Each row was made from one path, in order. Every step used is in the known rows, and no mark comes twice. Write each row's path.
Known rows:
mudag-runiz-viref-zagunap: [-3.02 -3.01  1.35 -2.37 -0.59 -4.02 -0.61  0.29 -1.31  1.54  1.84 -0.82
 -0.33 -2.87  5.20  0.37 -0.73]
namud-viref-zagunap: [-3.72 -2.81  1.09 -5.90 -0.41 -0.04  5.50 -0.76  2.45 -1.49  0.88  1.45
 -0.76  4.10  0.55  5.31 -2.70]
namud-viref: [-3.94  1.11  1.00 -5.91 -2.69  0.30  3.40 -0.12  0.79 -2.53  2.56  5.68
 -0.48  6.31  0.11  0.98 -3.07]
viref-zagunap-dile: [-0.94 -3.98 -0.74  3.57  0.35  0.39 -0.11 -0.82 -1.94  2.44 -3.04 -1.23
 -0.16  0.32  0.13  3.20  1.28]
dile-zagunap-namud: [ 2.47  0.52 -3.58  4.19  2.36  5.33  0.10 -0.94  2.36  1.44 -1.61  1.40
 -2.33  0.77 -1.47 -0.23  0.30]
namud-zagunap: [-2.16 -0.54  1.28 -5.61 -2.91 -0.17  6.37 -1.63  0.80 -1.43  1.25  2.83
 -3.15  5.74 -2.70  1.59  0.38]
viref-zagunap: [-1.65 -5.06 -0.03  0.05  0.61 -0.53  2.30 -1.34 -0.78  1.37 -1.40  0.11
 -0.76  3.58  0.22  5.03 -0.95]
mudag-runiz-dile-namud: [ 2.57  0.30  0.12  1.58 -3.02 -3.02 -5.50 -1.57 -4.71  0.11  2.31  0.22
  2.91 -3.64  0.09 -3.51  0.05]
dile-runiz-viref-zagunap-namud: [ 1.47 -0.02  0.35  2.61  6.83  2.21 -0.72  0.97  4.49  1.05 -3.69 -2.50
  2.09 -1.32  1.77  3.42  0.40]
viref-zagunap-namud: [-1.37 -4.02 -2.31  4.55  1.90  2.38 -2.35 -0.95 -0.90  1.18 -2.11 -0.94
 -3.54  0.84  0.87  2.77 -2.17]
dile-runiz-viref-zagunap: [ 1.22 -1.01  2.08 -1.04  5.75 -0.30  2.79  0.82  4.43  1.26 -2.96 -1.78
  4.55  0.92  1.09  5.15  1.36]
mudag-runiz-dile: [-2.02 -1.63  1.47 -1.31 -3.20 -4.40 -3.75 -0.82 -6.71  0.76  0.52  1.26
  1.56 -3.79  1.89 -2.28 -1.03]
runiz-viref-zagunap: [-2.43 -1.69  1.57 -1.97  2.65 -3.32  3.17  2.41  2.07  0.05 -0.77 -0.96
 -0.14  1.38  1.42  1.27 -0.94]
runiz-viref-zagunap-dile-namud: [ 2.17  1.07 -0.17  3.89  2.60 -1.29 -0.26  2.52  2.83  0.49 -0.83 -2.96
  1.50 -1.49 -0.05 -1.48  2.16]
mudag-runiz: [-2.44 -2.12 -0.37 -0.74 -4.85 -1.01 -3.76 -2.86 -5.44  1.84  2.98  4.14
 -0.59  1.27  3.83 -0.60 -1.20]
viref-zagunap-dile-namud: [ 3.71 -2.23 -2.12  6.40  0.38  1.81 -1.68 -1.38  0.04  1.92 -1.55 -2.15
  1.04  0.30 -1.49  2.13  2.22]
namud-zagunap-dile: [-1.55  0.46  0.44 -2.09 -3.12  0.79  3.91 -0.99 -0.43 -0.38 -0.38  1.51
 -2.76  2.45 -2.72 -0.11  2.89]
mudag-runiz-dile-namud-zagunap-viref: [ 2.06  3.11  0.43 -0.71 -3.13 -0.50 -4.43 -0.10 -2.51 -0.75  3.67 -3.33
 -0.90 -4.02  0.80 -4.30  0.56]
mudag-runiz-viref-zagunap-namud: [-2.90 -2.00 -0.61  1.31  0.48 -1.67 -4.42  0.43 -1.46  1.28  0.93 -1.63
 -2.62 -5.10  5.81 -1.34 -1.74]

Write each row's path:
[ 2.54  0.99 -1.21  3.31  3.96  0.98  0.09  1.20  0.44  0.12 -4.15 -1.52
 -0.04 -4.36 -3.67 -2.19  0.25] => runiz-dile-zagunap-namud
[ 2.33 -0.07  0.90 -0.94  2.72 -1.68  4.01  0.80  0.55  0.27 -3.45 -1.01
  2.41 -2.11 -4.10 -0.29  1.30] => runiz-dile-zagunap
[-2.49  2.96  0.37 -3.33 -2.10  2.71  1.73  0.81  0.60 -1.06  2.47  0.37
 -5.24  5.33  0.44 -0.47 -0.44] => namud-zagunap-viref
[ 3.62  1.66 -0.62 -1.65 -2.72  1.65  3.35 -2.27  2.92 -1.94  3.40  1.82
 -1.19  5.98 -4.35  0.19  1.62] => dile-namud-zagunap
[ 1.21  1.51  0.88 -2.71 -3.67 -2.80 -2.84 -1.04 -2.33 -1.92  3.74  0.76
  2.72 -3.36  0.47 -2.89 -1.39] => mudag-runiz-dile-namud-viref
[ 3.13  4.99  0.83 -0.17 -0.21  0.10 -0.59  1.87  0.96 -2.58  1.18 -3.29
 -0.57  0.06 -3.69 -3.65  0.61] => runiz-dile-namud-zagunap-viref
[ 0.96  2.34 -0.30 -1.12  3.58  1.39  2.60  1.67  2.81 -1.92 -2.57 -0.92
 -0.22 -4.09 -3.29 -1.60 -1.03] => runiz-dile-zagunap-namud-viref
[ 2.16  3.54  1.24 -2.25 -0.60 -2.08  0.90  1.15  0.94 -3.73  1.46  0.91
  3.23  0.83 -3.85 -2.27 -1.44] => runiz-dile-namud-viref
[ 1.59 -0.40 -0.46  3.04 -0.58 -2.05 -4.03  0.07 -0.50  1.86  1.78 -2.66
  1.38 -5.36  3.52 -2.12  1.84] => mudag-runiz-viref-zagunap-dile-namud
[-2.53 -2.17  0.71  0.52 -0.67 -3.21 -2.56  0.73 -2.30  2.35  0.46 -1.94
  0.20 -5.56  5.18 -1.11  0.99] => mudag-runiz-viref-zagunap-dile
[-3.51  2.08 -1.72 -0.29 -1.13  3.42 -1.97  0.17  0.34 -2.43  1.50  4.66
 -3.61  3.48  0.90 -1.42 -4.12] => zagunap-namud-viref
[ 2.01  3.03  0.23  1.13  3.49  1.08  0.14  3.06  0.41  0.78 -2.45 -3.20
  0.55 -2.45 -1.43 -2.34  0.47] => runiz-dile-zagunap-viref
[-3.31 -1.91  0.39 -2.59 -0.53  0.72  3.46 -0.02  1.37 -0.54 -0.72  0.33
 -0.35  1.13  0.51  3.66 -0.65] => namud-viref-zagunap-dile
[ 2.25  0.75 -0.47  4.46  0.90  3.48 -2.68 -1.42 -1.25  2.69 -3.44  2.02
  4.23  1.60 -0.39  1.74  3.43] => zagunap-dile-runiz
[ 2.29  3.96 -1.61  2.17 -2.69  2.59 -1.57 -0.36  1.04 -1.26  2.04  3.03
  1.64  2.83 -1.64 -2.36  1.01] => zagunap-dile-namud-viref
